(in the rows, 128 means zero)
Known rows, with every step that occurs
H G A T X S: [118 130  37 130 161 117 145 174 147  99 119 119 101  83 104 156 143 111
 168 111 155 140 133 189 161 130  61 112 115 120 144 153 131 141 142 117
 110 149  93 163 170 124 113 123 136 120  98 102 137 146  96  93  62 150
 130 126 147 114 101 101 164 113 128 143  70  74  99]
H G R: [ 95 102 139  80 120  90 119 135 139 159  86 109 216 112 154 115 138 142
 126 154  70  88 109 123 139 121 185 150  97 168 125 148 137 123 104  86
 126 152  86 111 138 105  35 187 180 134 122 168  99 146 140 161 109 141
 150 102 131  97 126 128 141 128  97 112 113 142 119]
A T: [162 203  99 142 158  96 145 171 127 146 171  99 123 118 126 106 127 154
 184 137 142 116 114 113 125 177 135 153 135 119 115 104 124 186 104 144
 139 171 139  77 117 114 139 121 172 116 132 151  96 104 161 117 141  95
 127 107 195  91 134 116  66 143 118 149 178  96  68]
G H: [115 103 125 150 116 113 144  96 131 156 162  88 123 122  78 128 151 149
 148 116 115 117 136 155 161 103 140 151  88 122 126 101  92 156 134  92
 115  77 133 121 136 139  37 105 133 143 159 125 136  97 178 163 138 120
  69 122 109 108 148  66 153 158 121 161 116 169  76]
S X T A G H: [144  81 188 131  59 160 113 109  95 147 174 132  97 148 117 149  78  90
 131 114 145 129 140 111 136  85 147 129 107  98 148  94 102 171 123 127
 114  77 134 103 107 137  99 118 103 122 154 102  88 111 164 141 146 128
  28 129 128 116 146 129 153 125 135 148 142 145 130]
X G A: [162 139  97 109 134 147 148 135 132 116 169 113 105 122  80 151 174 210
 120 141 156 139  58 149 139 120 126  96 115 124 125 162 107 122 146 152
 146 117 100 148 123 119 120  55 173 120 166 156 126 125  82 140 150 160
 153 136 123 115 112 143 152 142 106 153 115 131 147]
T X: [ 95 129  89 142 216 156 136 107 140 115  96 103  97 102 118 129 162 109
 123 102 130  90 150 169 133 129  98 115 133 127 130 121 163 130 146 100
 101 107 115 129 107 119 154 134 130  86 116 157 185 133 116 132  98 118
 120 122 100 183 150  93 119 109 199 167  76 154 117]
P G A T: [206 206  63  98 170 122 154 193 111 126 153  99 106 166 108 123 117 203
 178 133 161 126  87 139 115 185 117 130 110 124  98 163 114 184 111 147
 169 155 121 113  77 106 113  81 163 100 140 186  87  93 150 116 136 113
 173 105 191  76 143 145  63 118  79 143 221  86  95]
T A E: [161  97 153 163 149 150  75 151 169  94 113 190  90 161 142 115  80 151
 120 102 122 139 104  92  85 156 124 128 139  83 169 134 176 184 134 166
  82 131 136  69 132 102 117 120 140  83 157 144 128 148 130 147 145 121
 153 136 117 168  91 131  79  53 240 153 128  90 117]
X G P: [ 64 141 121 137 176  93 165 130 147 138 139 163 126 146 101 128 155 125
 138 137 122 125  68 148 177 133 167 142 154 108 152 127 131  77 126 123
 108 123 194 100 172 189 157 114 184  99  92 122 127 162 134 145 149 114
 142 140 122 113 117 127 102 226 140 111 104 169 159]
Z X T A E: [116  80 176 173 125 158  76 181 155 103 115 185  91 163 143 107  76 162
 110  83 147 135 118  73  76 153 108 123 163  70 183 148 185 187 137 170
  73 121 137  77 128 116 159 117 138 107 123 123 112 121 136 141 171 115
 137 128 127 139 100 143  97  71 229 151 164  78 134]
P G X S: [149 134  67 120 110 102 136 133 145  96  95 124 165 103 132 141 141 105
 148 124 119 175 190 173 158 128  95 137 101 149  98 139 113  91 149 123
 155 127 123 187 177 148 102 116  91 179 113  68 173 144 127  94  88 155
 170 151 102 144 122 105 172 113  96  90 125  95 117]
T X Z: [ 79 171 111 138 169 144 164  49 133 131 115 138  66  97  95 134 150 125
 122 132 113 111 106 161 115 116  68 107 165 151 141 111 126  85 145  94
  74 155 136 156 134 124 196 189  69  93 108 158 155 118 122 151  95  90
 106 124 135 157 104  95 126 172 126 130  33 157 128]
Z X G: [125 112 145 138 119  95 145 140 110 130 151 103 138  73 112 125 176 127
 107 134 150 120  71  93 101 106 132 121 196 118 185 122 133  85 169 168
 131  95 142  66 132 139 224  75 142 166 127 102 140 128 108  85 137 117
 124 134 121 179 140 125 177 178 129 129 142 156 141]
H G: [116  47 126 129 104  58 131 118 133 117 138 101 145  93 135 162 195 132
 160 148  93 103 101 147 123 116 186 165  98 145 175  84 102  68 129 122
 149 151 115  65 189  81  89 148 160 159 134 187 111 178  87 128 125 150
  91 121 136 150 149 117 178  98 111 139  81 147  93]
G X T: [ 44 121 150 159  89 142 138 133 131 147 150  97 159 116 126 126 153 176
 115 124 150 131 202 140 160 132 138 136 118 120 107 112 117 124 117 124
 127 130 121 175 151 150 174 144 136 168  93  99 140  80 156 153 211 133
 100 113 145  81 149 121 149 144 119 125 163 127 145]
S X: [157 170 130 106 103 136  88 126 132 140 153 123 112 119 159 130 149  72
 148 139  83 121 147 114 157 162 188 144 109 131 101  21 139 119 129 113
 107 128 119 105 152 149 165  91 111 127 118 118 112 121 142 129 158 141
 104 168  71 175 126 126  61 176 114 151 128 135 151]
R G X S: [136 122  87 144 106 104 123 131 132 113 116 117 136 106 137 124 150  80
 121 116 136 171 180 163 166 120  81 122 109 148 103 128 115 101 147 130
 151 133 116 206 178 150 101 106  78 181 128  47 168 131 112  90  88 148
 165 171  97 143 129  99 168 139  82 117  99  85 124]
A G R: [142 194 165  79 110 145 108 126 119 170  84 143 190 123 181  88  67 131
 106 135 100 104 140  90 129 112 137 112 134 150 127 163 167 163 106 120
 131 132 106 116 110 115  83 185 165 109 149 130  70 131 134 153 120 124
 146 128 132 114 132 153 111 133  95 109 152 115 141]
Z X T A: [ 98  86 162 187 124 130  99 129 146 101 139 142 114 154 135 115 125 110
 114 125 139 134 155  57  58 146 144 135 172 103 117 115 147 138 127 123
 128 127 147 121  87 116 154 130 113 169  98 131 157 127 106 107 148 130
  84  96 127  91 103 162 133  95 204 134 141 147 117]
Z X S: [117 144  80 154 112  86 115 156 156 106  96 130 123  69 129 100 151  96
 152 104 130 157 164 122 115 123  68 134 168 129 150 123 149 107 174 125
 130 121 122 142 189 137 125 102 104 208  99  63 129 133 100  84  94 139
 126 148  95 132  96 100 176 159 101 126 115  96  96]
R G X T A E: [125  68 184 167 129 167  81 166 141 103 126 176  90 192 148 120  73 150
  86  87 152 139 127  81  96 153 114 108 140  80 160 154 173 180 127 177
  85 128 136 113 119 119 154 119 114  93 138 116 132 119 138 142 167 116
 162 139 131 145 121 144  92  66 219 145 162  71 154]
R G A T X S: [127 161  46 140 181 129 143 166 134  93 120 120  75 109 113 138 129  97
 141  99 166 141 145 168 153 140  35  94 125 120 131 162 151 152 147 127
 124 137 109 190 143 136 128 113 111 121 107  85 146 130  93  87  57 128
 151 142 133 121 117 108 134 131 120 147  97  56 114]
P G: [163 171 101 117 167  92 148 113 121  79 113 118 137 175 153 148 138 131
 141 132  86 122 147 102 106 154 147 145 122 151 132 128 151  78 144 134
 187 112 174 102  99 117 138 132 118 154 130 178 153 163 117 107 114 110
 148 127  89 174 181 136 104 101 108  97 190 107 115]
P G H: [139 112 116 125 132 100 158 101 113 120 146  92 127 164  94 147 132 139
 150 119 104 117 132 149 142 116 141 151  88 131 136 128 104 128 142 101
 152  64 155 111 104 141  52 105 113 144 153 152 147 115 181 141 119 110
  88 115  99 130 183  86 145 140 106 130 178 150  94]
H G X S: [126  74  76 130  85  85 131 134 151 117 106 118 172  60 124 150 171 103
 158 131 119 164 165 199 165 108 112 149  89 147 119 115  86  86 143 118
 135 144  95 170 219 129  81 125 110 184 114  71 151 154 109 104  89 175
 138 147 122 134 101  93 207 115  99 107  70 113 104]
R G X: [155 100 137 125 132 130 117 110  91 155 116  80 133 140 142 102 150 107
  88 121 135 131 153 156 142 132 130 133  93 158  76 119 102 112 124 137
 167 119 114 182 111 136 131  83  68 142 155 115 169  88 144 117 130 129
 183 164 106 163 189 105 120 123  91 136 151 153 145]
T A: [162 105 128 173 156 119 102  95 161  90 141 145 116 150 135 128 134  88
 136 150 103 140 127  88  74 151 163 145 143 124  89  96 131 132 119 118
 141 133 150 111  93 102  85 129 125 135 147 158 180 168  93 111 107 141
 120 111 107 127  93 149 107  67 221 138  90 162  84]

Rows
[130 129  74 144 105 109 128 130 161 119 109 125 159  71 123 128 157 106
 150 123 125 173 188 174 170 123  92 138 104 140  95 123 105 111 143 115
 132 133 107 191 204 145  92 113 100 180 115  52 168 131 124 109  98 162
 148 154 108 128  93  92 177 133 107 114  85 109 104]	G X S
[158 134 132 129 148 171  89 182 130 118 115 162  46 185 134 110  96 213
  94  79 158 133  79 133 119 152  83  89 107  93 168 179 179 182 145 183
 106 125 106 126 132 106 107  69 138  78 175 154  87 103 108 163 166 117
 198 172 109 155 136 128  74  97 139 175 167  52 157]	R G A E
[184 187  87 112 151 126 157 190 114 141 190  96 112 124  88 134 138 202
 166 144 183 130  58 135 130 163 118 118 127 108 120 155 101 189 112 164
 145 156 111 105  97 119 141  71 187  93 150 155  84  94 137 119 150 116
 154 107 209  74 121 141  92 144  94 157 175  94 105]	X G A T
[ 68 153 130 144 191  99 138 132 120 137 119 154  80 209 136  92 132 101
 116 110 119 111 104 135 160 157 144 139 134 128 121 129 159  90 119 115
 142 131 201 139 142 175 120 114 128 112 101 140 118 144 127 135 135  96
 162 164  94 108 161 134  50 214  95 131 131 145 161]	R G P
[175 117 107  97 140 126 138 118 112 124  89  89 184 137 136 126 140 143
 132 131 117 140 164 177 130 140 151 157  87 162  72 132  95  98 130 125
 174 109 120 153 103 132 128 100  91 138 140 145 179 109 166 113 129 144
 186 134 108 168 178 113 125  91 107  99 185 165 133]	P G X
[ 57 125 115 132 211 121 170 131 142 131 118 157 113 139  93 136 148 114
 126 124 134 111  72 176 181 129 144 130 154 102 154 143 147  82 128 116
  91 108 181 106 152 188 176 115 175  66  78 127 150 159 136 137 129 116
 146 133 116 129 128 123 103 215 164 122  83 180 171]	T X G P
[151 127 190 150  80 160 103 112 107 112 149 173  96 142 173 145  70  91
 121 123 152 131 158  57  83 105 129 111 168 102 167 118 149 143 119 170
 153 131 156  91 105  97 176 167 134 132 148 124  84 164  68 113 145 124
  61 125 146 139 136 188 134  65 162 120 137 107 136]	X T A G
[146  78  82  96 123 121 129 145 133 123 132 102 104 117 100 151 182 209
 150 140 133 119  74 181 129 128 149 132  74 139 120 147  92 112 133 122
 157 141  70 136 150  77  46  82 163 136 155 204  96 139  72 153 143 175
 135 125 129 102 121 135 159  99  85 162  99 144 117]	H G A
[137 164 188  81  91 169  86 137 115 157 103 162 175 153 189 104  47  91
  96 140 104 115 152  64 122 122 158 108 137 135 112 148 169 172  94 115
 114 133 107 125  81 127 113 184 150 103 128 115  74 132 141 143 131 132
 130 121 127 100 110 180  95 117 122 101 163 113 172]	S X T A G R
[156 161 172  91 117 155  93 119 126 154  82 160 186 145 181  91  55 106
 102 145  98 111 136  75 105 112 146 112 138 146 114 164 166 175 100 118
 135 133 111 120  76 105  73 186 153 105 152 133  92 144 129 141 104 130
 146 112 130 110 108 168 105  95 136 103 140 126 138]	T A G R
[ 59  79 118 122 163  70 147 136 146 139 106 153 129 152 114 127 157 127
 167 134  99 105  87 183 165 138 187 179 110 124 145 113 116  72 112  96
 119 148 166  87 204 145  87 136 178 112  84 173  97 172 123 154 138 137
 119 129 125  96 131 124 112 185 110 120  86 180 133]	H G P
[121 151 144 125 113 130 150  55 101 154 127 125  96 125 113 113 156 124
  96 142 123 140 107 151 117 118  93 118 139 174 101 112  81  74 128 120
 123 164 132 191 133 137 168 150  24 128 128 126 147  89 138 140 115  95
 153 150 136 145 129 105 123 186  59 111  85 158 145]	R G X Z
[127 161  78 137 222 149 149 152 123 130 119  91  94 106 111 124 135 121
 148 106 157  88 125 163 133 154  93 122 138 116 131 128 153 176 121 115
 100 131 112 110  85 116 176 127 145  65 112 158 149 108 151 115  96 100
 126 103 162 146 150 101  85 110 179 168 126 126  97]	A T X
[134 191 119  71 162 112 129 135 136 129  76 119 213 171 170 101 102 140
 113 142  67 107 141  95 128 152 157 131 115 171 102 176 170 126 114  95
 149 125 127 134  77 132  67 174 151 129 122 164 129 134 161 147 102 111
 191 109  97 112 146 143  88 130  95  85 192 117 136]	P G R
[120  75 150 161 127 141 116 115 141  92 138 133 143 175 131 144 117 111
 117 142 135 148 173  89  90 145 161 139 130 118  85 126 117 126 114 123
 148 126 149 152  78 127 143 142 103 148 109 137 187 138 125 112 142 141
 119  98 127 102 118 163 131  61 197 106 147 145 131]	P G X T A
[ 38  61 152 143  73 119 139 140 115 142 148  92 165 113 122 149 166 173
 126 130 147 122 180 147 158 123 159 146 102 128 128 111  98  99 114 123
 131 143 111 151 172 135 168 153 143 169  90 118 127 104 139 149 202 147
  86 112 157  86 159 126 184 127 105 122 144 134 144]	H G X T
[106 150 155  86 131 114 124 148 126 165 100 109 210 100 134  91 126 139
  87 147 111 104  88  86 127 116 139 114 161 146 138 173 158 130 132 115
 109 112 104 113  94 148 127 134 166 135 120 109 120 111 158 131 119 118
 173 111 121 117 122 132 141 184 109 110 156 148 152]	Z X G R
[169 114 103 134  82 132 113 126 142 109 103 152 146  86 145 134 111  72
 141 124 141 183 184 159 144 102  85 125 118 130 107 128 107 122 139 140
 142 133 113 177 178 132 100 125  94 161 133  45 148 153 103  91  83 168
 134 155 123 144  93 124 181  95 125 107  86 102 119]	T A G X S
[122 163 180  95 102 158 103 128 125 155  96 157 184 153 181  99  51 115
  95 138 111 113 148  63 110 112 144 107 145 138 123 172 166 174  94 117
 127 138 116 130  83 119  91 198 160 110 133 125  82 135 128 149 125 128
 130 106 137  90 113 175 113 102 130 101 154 113 153]	X T A G R
[134  81 178 146  71 150 127 102 102 145 175 130 100 146 105 147  82 112
 128 112 152 126 142 115 126  80 132 130 115  98 156 119 101 174 125 130
 122  80 144 107 106 125  79 131 123 129 162 113 100 120 150 146 141 122
  29 112 140 108 149 122 168 116 140 147 136 150 107]	X T A G H
[ 67 121 171 140  65 160 131 139 104 149 145 115 149 119 142 131 120 161
 114 116 166 131 198 122 153 111 124 124 128 114 131 123 119 127 117 150
 135 130 123 156 145 140 198 153 135 155 106  94 104  88 138 143 206 133
  90 124 159  99 165 144 160 128 100 118 173 112 160]	A G X T
[130  89 154 119  80 118 144 109 107 153 208  90 120 114  76 165 155 107
 128 137 127 124  88 138 182  93 166 132 102 109 154  76  84 131 143 116
  95  65 135  97 135 172 112  76 129 124 151  87 135 107 192 139 140 126
  67 138 107 146 149  86 160 204 117 151 122 166 135]	S X G H
[102  31 158 164 109 130 109 117 146 102 148 127 147 149 125 149 138 113
 124 147 132 140 156 101  94 133 176 147 124 118  94 111 102 123 105 121
 134 141 129 140 105 115 126 147 115 152 112 137 175 143 116 119 145 157
  98  98 145  92 109 158 155  64 200 125 109 162 125]	H G X T A
[121 155 135 123 103 131 154  47 130 159 121 129 122  88  99 118 156 149
 126 150 110 144 113 168 121 115 102 134 139 170  98 102  70  82 126 103
 104 163 123 177 158 134 164 159  53 125 125 131 148  93 157 153 126 114
 132 135 147 131  98  95 137 179  79 107  72 178 122]	G X Z
[180 166  71  91 163 145 140 142 128  94 116 118 103 177 111 141 146 210
 139 130 131 132 105 155 112 151 123 118  86 142  92 175 127 121 147 132
 183 113 113 160  90 104  82  73 135 129 154 202 124 125  89 134 134 146
 178 130  97 114 144 155 107  98  81 135 176 118 136]	P G A
[154 114 189 148  78 160  96 127 103 122 133 170  95 135 171 126  68  91
 114 113 161 130 150  55  63 100 116 113 185 101 166 129 154 141 128 175
 152 123 147  83  98  96 195 153 121 144 140 122  77 148  73  99 143 127
  66 126 146 144 141 189 144  72 153 120 153 113 138]	Z X T A G
[147 141 150 109  95 117 129 125 116 119 200 117 127  97 131 171 176  85
 120 159 113 130  83  94 160 127 178 117 144 119 162  58 124  81 142 158
 110 111 147  73 147 163 228  86 145 127 131  91 133 149 124 105 148 134
 114 161  98 197 132 135 130 193 129 127 117 128 176]	S X G
[205 131 170 139  98 150  97 102 108 112 133 172  94 136 175 131  77  74
 128 129 138 135 138  78  75 105 134 118 157 114 153 114 145 145 122 167
 160 128 149  76 102  83 145 151 128 116 173 142  95 176  67 104 113 134
  86 136 129 167 127 180 122  53 170 124 119 124 116]	T A G
[154 144 160 114  88 157 140  49 110 152 116 161 108 106 119 127 110 119
 119 147 125 150 109 155  97 102 100 122 153 160 111 113  73  93 123 128
 114 163 127 160 138 117 178 174  42 112 137 127 121 110 130 141 114 119
 116 134 161 149  94 125 145 141  95  99  74 171 138]	T A G X Z
[104 167 134  81 174 136 150 148 123 157 116 104 203 112 125 117 115 136
  95 147 124  92  85 114 154 126 129 103 142 142 129 179 158 159 112 113
  94 128 105 123  79 147 132 159 183  77 118 122 134 117 169 136  95 109
 174  98 154 115 124 127 115 158 140 116 137 129 150]	A T X G R
[101 194 105 135 176 142 171  80 120 137 132 128  61 100  90 130 135 130
 137 134 133 109  87 157 112 135  65 110 169 146 137 119 116 117 127 103
  76 176 133 139 119 123 203 187  79  73 102 157 134 100 143 138  94  76
 112 110 177 131 102  99 102 178 124 132  64 138 114]	A T X Z
